Each row was made from one path, in order. Every step used is in the known rows, and no mark comes twice. Write each row's path.
Known rows
rumes > kilik > pivig > lisi: [ 10   2  -7  15 -44  -1 -22 -10  -5 -22 -16  -8 -48  -5 -11   3  -7   1
  40  -3 -24  -4  -3 -32   2   5  17   9   5  16 -13   0  -4   2  -1 -17
  24  -1  -4  10 -14  13  -3   8 -17   9  26  26  28   0]
madu > pebav > rumes: [-16  -7   9 -28  -9 -19  -2  -8  11   4  17   6   2 -35  -4  13  -1 -23
  13 -26 -16   9   3 -17   2   5   8 -17  -1  -5  10   7  -5   8   8 -34
   4  -3 -11   0 -13  -3   9   7 -15  -9   6 -13  36 -19]
pivig > lisi: [ 14  -3  -1   9   1 -15  -3 -11  -8  -5 -16  -5 -19  -5 -16  13  -3 -22
  19 -35 -15  -4  -3 -24  -3   6   0 -17   2   3 -21  16  15   1   6 -24
  -4  -8  -5  -4 -19   8   2   2 -13   6   3  -4  19  -1]
pebav > rumes: [-20  -9  -6 -31  -7 -15  -3  -7  -2   2   3   0  10  -6  -5  18   2 -23
   0 -33 -15   9   5 -16  -1   6   9 -18   4  -6 -22  -7   3  12  -1 -13
  -5  -5 -12  -1 -11  -2  12  12 -14  -6   5 -10   2 -21]
pebav > madu > pupe > rumes > kilik: [-21  -4  -4 -49  -6 -15  -4 -32   8  -6  14   8 -29 -41  -2  11 -17   0
  21 -19 -13   2   8 -16  15   3  36  14   7  12  11 -44   4  16   5 -23
   1   1  -2   9 -18   3  -2  24 -22 -19 -12   4  34 -16]
pebav > rumes > pupe: [-18  -6 -10 -19  -2 -26  19 -13  17  20  -4  -1  -9 -16  -5  17  -2 -31
  -7 -50 -15   6   2  -6   4  10  14 -24   8 -19  -4 -15   4   9   0 -34
 -15  -1  -9  -3 -17  -3  -1  25 -24  -5   2  -1   6 -26]
pebav > madu > pupe: [-13 -10   0 -20   0  -2  12 -16  12 -18  -4  14   7 -33  -7  11 -10 -17
  12 -34 -19   3  13 -14  -3   7  18 -16   5  14   7  -3   4   0   5 -28
 -11  -2  -8  -6 -18 -15   2   6 -11 -14 -15 -10  34 -12]
dogul > kilik > pivig: [  6   1   4  48 -38   6   0   4  -2 -31 -11  11  20   1 -13  10   0   6
   7  -8 -28   4  14 -22 -10  18 -18  -5   5   8  -8 -17 -21   6   2  -3
  36   5 -16   6 -12  -9  10   1 -10  -1 -12   9  16  15]
dogul > lisi: [  1   2   6 -25   6  -9   1   1   1  -4 -13  -4  -2 -10 -14  16   1  -2
   5 -17 -15   3 -10 -11   0  14  12 -15   6  -4 -15  11 -18   1   5  -1
 -17 -15 -38  -4   3  -9   7   3 -10   4   4  -9   8   9]
madu > pebav > rumes > kilik > dogul: [-23  -5   9 -13  -5 -24 -21  -6   2   6  18   8 -49 -35   2   5  -6  -7
  24   3 -16   4   4 -34   8   7  19   9   1   1  15 -12 -12   5   7 -23
  19   6   3   6  -9   0   9  17  19  -8  21   2  36   6]
dogul > lisi > rumes > kilik > pivig: [  4   0  -4 -15 -33  33 -19  10  -5 -21   1  -3 -21  -5 -12   8  -4  24
  24  15 -24  -1  -7 -19  -8  -2  26   6   6   8  -8  -8 -40  -8   5   5
   7 -15 -31  10  22  -5  -1  13 -11   5  34  23 -12   4]
kilik > pivig: [  3   0  -1  10 -32   5  -2  -6  -2 -24 -11   6  15   1 -11  10   1 -10
   8 -23 -26  13   6 -23  -4  11  -1 -14   4  14  -9   3 -14   8   0  -8
   9  -9 -18  -3 -16  -8  14   2  -8   1  17  11  17  11]
lisi > pivig: [  5   3  -2  15 -13 -30   3   0  -7  -5 -36   1 -23  -2 -26  19  -7 -18
 -13 -15 -23   7   7 -14   1  15   2  -9   0   5 -16   1  14   2  11  -1
  -2  -4 -24  -2 -13  -3  11   3 -15   2  10 -12  27   5]
dupuso > dogul > kilik: [  8   3   3  65   5  -9   3   5 -14  -9 -11   6  17 -16  -5  29  -9   1
   1 -15 -19 -18  12 -11  -9   8 -23  14  -2   1  -7 -12  -9  10   6  -3
  20   8 -32  19 -14  -9  17   4 -11   0 -36 -10   9   1]
lisi > dogul: [  6   1  -5   4   4  -2   3   5   7  -3   7   1  46  -1 -27  22  -6 -20
   7 -31 -20  15   7 -16  -5  17  -5 -15   2   2 -13   2   6   1  11  -6
  -8  -9   2   2  -2  -3   8   2 -18   3   7  -9  -5  12]
madu > pupe > rumes > lisi > dogul > kilik: [ -8  -1  -7  -5   2  -9  26 -12  32 -19  14  13  49 -32 -19  23 -11  13
  14  -9 -16   6  21  23   4  18 -28  -3  14   5  -7 -28   2  11  16   7
   8  -3  12  10   2   2  23   4 -21 -24 -28 -14  21  13]
pebav > rumes > lisi > dogul: [-21  -8 -23 -44  -2 -10  12   3  14   4  22   2  55   4 -17  19  -7  -4
  -2 -15 -19  17  10  16  -6  19 -10 -24   3  -1 -36  10   3   4   9  10
 -13 -14   8   6   5  -2  28   4 -19  -8  11 -12 -10 -28]
pupe > rumes > kilik > dogul > lisi: [-15   5  12 -51   8 -25 -15 -16  -5   2   1  -2 -56 -10  -2  11  -8  13
  14   7 -13  -3 -12 -25  21  13  25  18  11  -2 -12 -32 -21  16   0   7
  -4  -8 -26   5  10   2   2  19  17  -1  22   8  11  38]
rumes > lisi > pivig: [  1   1 -16   5  -8 -28  18  -2   3   1 -36   0 -17  -1 -26  18  -5   0
 -22   4 -21   6  18  20   1  17  -8 -15   5   8 -32  17   8   3  12  20
  -6 -14 -24  -1  -8  -9  28  -7 -14   3   3 -14  24  -4]
rumes > lisi: [  1   0 -10   4   7  -9  10 -12   8   4 -13  -2  12  -5 -13  18  -2  -1
  -5  -9 -15  11  12  21  -3   9  -6 -18   4  10 -31  17  -2   4   8  17
 -15  -9 -15  -1 -12  -9  31 -11 -14   1  -9  -6   4  -4]
pivig > lisi > rumes > pupe > madu: [ 11   6 -10  -2  17  12  22  11  13  19  19  -5 -29 -18 -20  24  19 -36
   0 -35 -12  -9  -3  -8 -11 -14   6 -34   7 -13  -7  17  27 -18   6 -52
  -9  -8   4  -9   5   2 -12  13 -29  13   6  -4  -7 -11]
dupuso > dogul > lisi: [  3   2   6 -13  11  -6   3   7  -8  -6 -12  -7   3 -12   5  26  -6  -1
   6 -15 -12 -18  -8  -6  -3  10   3   0  -2   0 -13  15 -23   4   6   0
 -16 -10 -58   8  -3 -10   6   7  -9   8   1  -6   7   8]
pivig > lisi > rumes: [ 13   1  -5  18   6   8  -3   3  -9  -5  -2  -8 -14  -7 -26  10  -5 -26
  17 -32 -17  -6  -1 -22 -15  -7  -2 -17   0   5 -22  19  12  -9  10 -28
 -10  -6  -1  -3   6  10   2   0 -12   6   8 -10 -12  -5]
lisi > dogul > kilik > rumes > pupe: [-20   4   8  39  38 -22  28  11  25  15   1  11  31 -22 -22  23 -12  -8
  -5 -28 -15   9  14  -5  -6   6 -21 -23  10  -2   2 -22   2   8  12 -24
   4   9  13  18  17  -6 -13  12 -38   9 -13   1 -12 -21]
kilik > dogul > lisi > pivig: [ -8   1  10 -20   4 -31   9  11  -8 -13 -38   3 -44   4 -18  11  -5  -1
 -14   3 -20  -2  -9 -21   2  26   4 -14   6  -1 -17   8 -13  -3  10   4
 -15  -9 -36  -9  13 -11   5   4  23   8  30  -7  29  43]
dogul > kilik > rumes: [-22  -1  12  37  26 -22   6   4  -4  -3 -13   9   6 -17 -13  20  -3   0
  -3 -13 -14   2  11 -14  -4  -2 -22  -6   5  10 -13 -18   2  12   5  -2
  18  10 -12  16   5  -6   0   2 -23   5 -21  -4  -9 -18]
pivig > lisi > rumes > kilik: [ 17   0 -12  23  -2  10 -18   3 -14   3  -1  -9 -55 -16 -24   9 -12  -5
  27 -12 -15  -8  -4 -27  -7 -10  18   6   2   8 -16   2   8 -10  11 -20
  10   1   3  12   4  16  -1   9 -17   7  13   4 -14 -12]
dupuso > dogul > kilik > rumes > pupe: [-19   7  12  61  44 -32  25   6   7  14 -17   7  -7 -34   4  30 -11  -6
 -13 -23 -10 -19   6   1  -3  -2 -23   0   3  -1   4 -16  -1  17   6 -24
   6  11 -26  24  -5 -11  -7  13 -34  13 -29   3   3 -25]

Write each row's path
[ 12  -1  -6  -4   4  -5  -1   1   4  -7   8  -8  25  -1 -28  15 -12 -25
  25 -37 -18   1   2 -27  -4  18  -5 -20  -1   4 -22  18  20  -1  12 -25
  -7 -10  17  -1  -3  14   3   0 -21   6  14  -6   8   0]
pivig > lisi > dogul
[ -8   3 -13 -43  10 -10  26 -20  34 -11  11   4  43 -31 -17  25 -12  -6
  18 -29 -15  10  10  21  10  18 -10  -9  10   7 -10 -11   9  10  12   6
 -21 -15  11   0  -2   0  20   1 -21 -19   0 -14  23  11]
madu > pupe > rumes > lisi > dogul
[ -5   3   4 -25   0 -17   9 -28  16 -15 -10   5  -8 -40  -5  20  -6 -22
  20 -45 -16   6   0 -14  11   7   4  -4   8  -1   8 -29   9  17   8 -19
  -9  -7  -8  -3 -18   3   3  15 -17 -17  -6 -10  36  13]
madu > pupe > rumes
[-26  -2  -3 -69  -9 -17  15   0  20   5  46   3  14 -30  -2  28  26  -6
  -5  13  -9  12  11  20   2   1   0 -26   4  -3  -5  26   6  -1  11 -11
   4 -11 -10   0 -11 -13  25  -4 -20  -5   2 -13  36 -28]
pupe > madu > pebav > rumes > lisi
[  1   1   4 -28  -8 -27   6   5  -3  -8 -38  -3 -27  -5 -24  18  -7   0
 -11   1 -19  -1  -7  -9   4  18  11 -11   4  -5 -18   6  -9   0  12   2
 -13 -14 -47  -3   7  -8   8   4 -11   3  14 -12  26  10]
dogul > lisi > pivig
[  5   3  -8   0 -24  33 -20  19 -11 -27   3  -3 -22 -12   4  14 -12  30
  25  18 -25 -19 -10 -13  -8   0  19  25   0   8  -4  -1 -46  -1   7   7
   4  -9 -51  29  16  -7   2  14  -8   7  30  23 -10   5]
dupuso > dogul > lisi > rumes > kilik > pivig
[  5   2 -11  36  16  12 -21   6 -15   4  -1   4 -43  -9 -14   8 -11  -2
  10  -5 -20   5   4 -26 -12  -7  13  10   3  10 -10 -13  -6  -2  11  -1
   5   2  -1   4  11  -3  11  11  19   1  21   5 -24  27]
lisi > rumes > kilik > dogul
[-24  11  25  17  32 -28  33   9  30  19  22  13 -10 -54  -8  29  21 -10
 -10  -5  -6   4   9  -2   1  -7 -10 -25   8  -2  30  -6   8  -3   9 -44
  23   9  -5  11  -1 -17 -13   5 -39  10 -24  -5  33 -21]
dogul > kilik > rumes > pupe > madu > pebav
[-21   4   1  46  38 -25  14  11  -2  -3 -14   7  17 -17   4  28  -6  21
  -7   9  -9 -16  19  23  -7  -2 -39   6  -1  18 -26   2  -6  14   7  26
   7   8 -27  31  -3 -14  21  -6 -21   6 -32  -7  -5 -28]
dupuso > dogul > kilik > rumes > lisi
[ -9   7  -8 -38   3 -22  10 -19   9   5   8   3  10  -4 -10  19  -3  -2
  -6 -11 -14   9  14  20  10   2  -5 -12   6   7 -26  -7   2  20   4  14
 -21 -11 -13  -1 -11   3  31  -3 -15  -5  -8  -8   5  -6]
pupe > rumes > lisi
[  9  -2 -11   6 -36  10 -15   3   1 -20   8  -3  -5   0 -18   5 -13   0
  42  -4 -25   5   0 -35  -1  19  11   5   4  11 -13   2  -1  -4   5 -18
  21  -8  15  18   0  16  -7  10 -23  11  37  25  17   3]
rumes > kilik > pivig > lisi > dogul
[  6   7   6   3  15  14  25  13  28  19  39   5  -7 -49 -18  30  21 -29
  -6 -19  -9   4  -2   0 -13  -9  10 -29   3 -12  34  17   7 -21  18 -52
  -2  -4  -7  -9   2 -13  -4   6 -30   6   1 -10  12   1]
lisi > rumes > pupe > madu > pebav
[  0   2   7  -9  21  14  -3  16  -6  -6   1   4 -13  -3 -15   8   0  -4
   2 -16 -20  -2 -11 -19 -15  -3  -1 -19   5   2 -15   8 -26  -7   9  -3
 -24 -10 -24 -12  30 -10   8   7  28   3  28  -6 -24  34]
kilik > dogul > lisi > rumes
[  0   3  -2  23   7  -9 -16  -3 -10   4 -14   1 -48  -8 -10  10  -7   1
  13  -3 -18   5   4 -31   2   9  14  11   8   8 -11 -16   0   7   5   3
   9   6  -6   5 -11  -7  10  11  19   2  19   5   9  30]
rumes > kilik > dogul
[-20   0   9  28  29 -16   6  16   2  -6   9  13  43 -10 -25  24 -10  -1
   7 -12 -16  12  14 -14  -7   7 -27 -12   3  14 -14 -17   3   8   8   0
  17   5  12  21  20  -3  -3   2 -29   8 -10  -5 -15 -12]
lisi > dogul > kilik > rumes
[-25  -8  -7 -15  -3 -20 -19  -8 -13   7   2  -1 -48  -3   1   9  -9  -2
  16  -6 -17   3   4 -35   5   8  20   8   5  -2 -20 -26  -3  13  -2  -5
  11   4   2   6  -9  -1   7  24  20  -4  23   9   2   6]
pebav > rumes > kilik > dogul
[-23  -3  -1 -49 -17 -15 -13  -1   7  14  46   1 -35 -38   1  27  20  -5
  12  18  -9   9  -5 -20   8  -1  29   5   2  -8  13  -7   9  -1   7 -26
  28  -1  -7  15 -11  -4   3  17 -27  -4   8  -1  37 -23]
pupe > madu > pebav > rumes > kilik
[-25   7  -2  29  13 -45  21  10  -3  -4 -36  13 -10 -10 -24  24  -6  23
 -24  26 -15  -1  20  23  -2   3 -31 -10   5  18 -34  -2   6   9  12  25
  14   2 -16  21   9 -13  20 -10 -24   3 -17 -11  13 -27]
dogul > kilik > rumes > lisi > pivig
[ -5   2  16 -20  17 -11  -2   1  -4  -4 -12   0 -22  -3  -8  10   2  -2
   7 -13 -16  -1  -9 -21  -3  13   2 -17   8   0 -15   8 -22   0   2   2
 -17  -6 -29 -12   8 -13   6   4  26   7  20  -3   8  39]
kilik > dogul > lisi
[-27   1  -2 -13  33 -26  18  -4   9   4 -12   5   0 -10 -11  18   0   3
  -3  -3  -9  12  11  22  -2  -7 -17 -19   5  19 -33  16   6  10   7  18
 -22  -9 -11   7   1 -11  21  -9 -22   5   4  -4  -4 -32]
kilik > rumes > lisi
[-20  -7   1  -8  -3 -11  13   9  24  -2  42  12  58 -27 -16  16  -8  11
   4   9 -15  12  23  22  -6  18 -30 -18   1   0  -1   7 -12   1  23  -9
  20   0  11  14   7  -6  28  -8 -21 -13 -20 -13  21 -22]
madu > pebav > rumes > lisi > dogul > kilik
[-16  -5   0 -26 -57 -12 -20 -10   5 -19  17  -2 -50 -32   4  -2  -4  -4
  52  -1 -18  -4  -4 -36   7   4  24   3  -1   7   9   6 -13   1   4 -45
  30  -1   5  13 -14  12  -2  13 -17   1  29  22  58 -24]
madu > pebav > rumes > kilik > pivig > lisi
[ 11  -1 -12  28   1  15 -18   3 -11   6   2   0 -28 -14 -21  16 -13   0
  10  -9 -17   7   6 -17 -11  -9  21   9   5   4  -9 -15  -3  -2  14  -2
   9  -3 -10  13   7  -1   6  12 -15   0   9   1 -26  -6]
lisi > rumes > kilik
[  2  -3 -16  -6   9   0  16   4  16   1  12   3  54   0 -25  20  -8  -4
  -2  -9 -19  15  19  22  -5  20 -17 -20   4  10 -27  18  -1  -1  15  19
 -15 -12   2   0   2  -4  28  -9 -17   4   8  -9  -3  -1]
rumes > lisi > dogul
[ -9   3 -12 -35 -10 -39  24 -23  19 -12 -37   7 -25 -31 -20  23 -10  -1
  -3 -11 -16   4   9  24  13  16  -6  -4   8   8 -14 -13  17  14  17   7
 -15 -12 -17   0 -15   2  18   4 -15 -24  -3 -17  53   2]
madu > pupe > rumes > lisi > pivig
[ -1   3  -4 -24 -43  -7 -15 -29  10 -34 -16  -2 -56 -33   0   7 -11  -2
  57 -21 -17  -7  -8 -33  17   9  21  20   9  10   5 -26   3  12   3 -31
  22  -3  -1   8 -19  22 -11  24 -20 -15  18  23  61   7]
madu > pupe > rumes > kilik > pivig > lisi
[-27   4  -6 -10  18 -46  19   5   2   6 -40   7 -18  -7 -17  23 -10   5
 -20  10 -14   5  15  22   4   3 -14 -15   3  17 -34  18  14  11  13  24
 -16  -9 -22  13   6  -9  20  -8 -23   7  13  -8  12 -29]
kilik > rumes > lisi > pivig
[-29  -3   5 -42   4 -15  -8 -28   6  -4  13  16 -47 -36   4   4 -16   0
  19 -12 -14   1   9 -28  16   7  32  12  13  18   9 -44  -1  15   1 -23
  -1   3   3   2 -10   2  -3  25  16 -19   2   5  31  12]
pebav > madu > pupe > rumes > kilik > dogul
[ -5   1   1 -12  -2 -29 -11   8 -14   0 -39   2 -85  -4 -17  12 -10  17
   1  24 -17  -8  -6 -23  13  19  28  11   5   2 -15  -9 -14  -1  10  14
   2  -2 -35   7  10  -9   1  13  25   6  36   4  29  37]
rumes > kilik > dogul > lisi > pivig
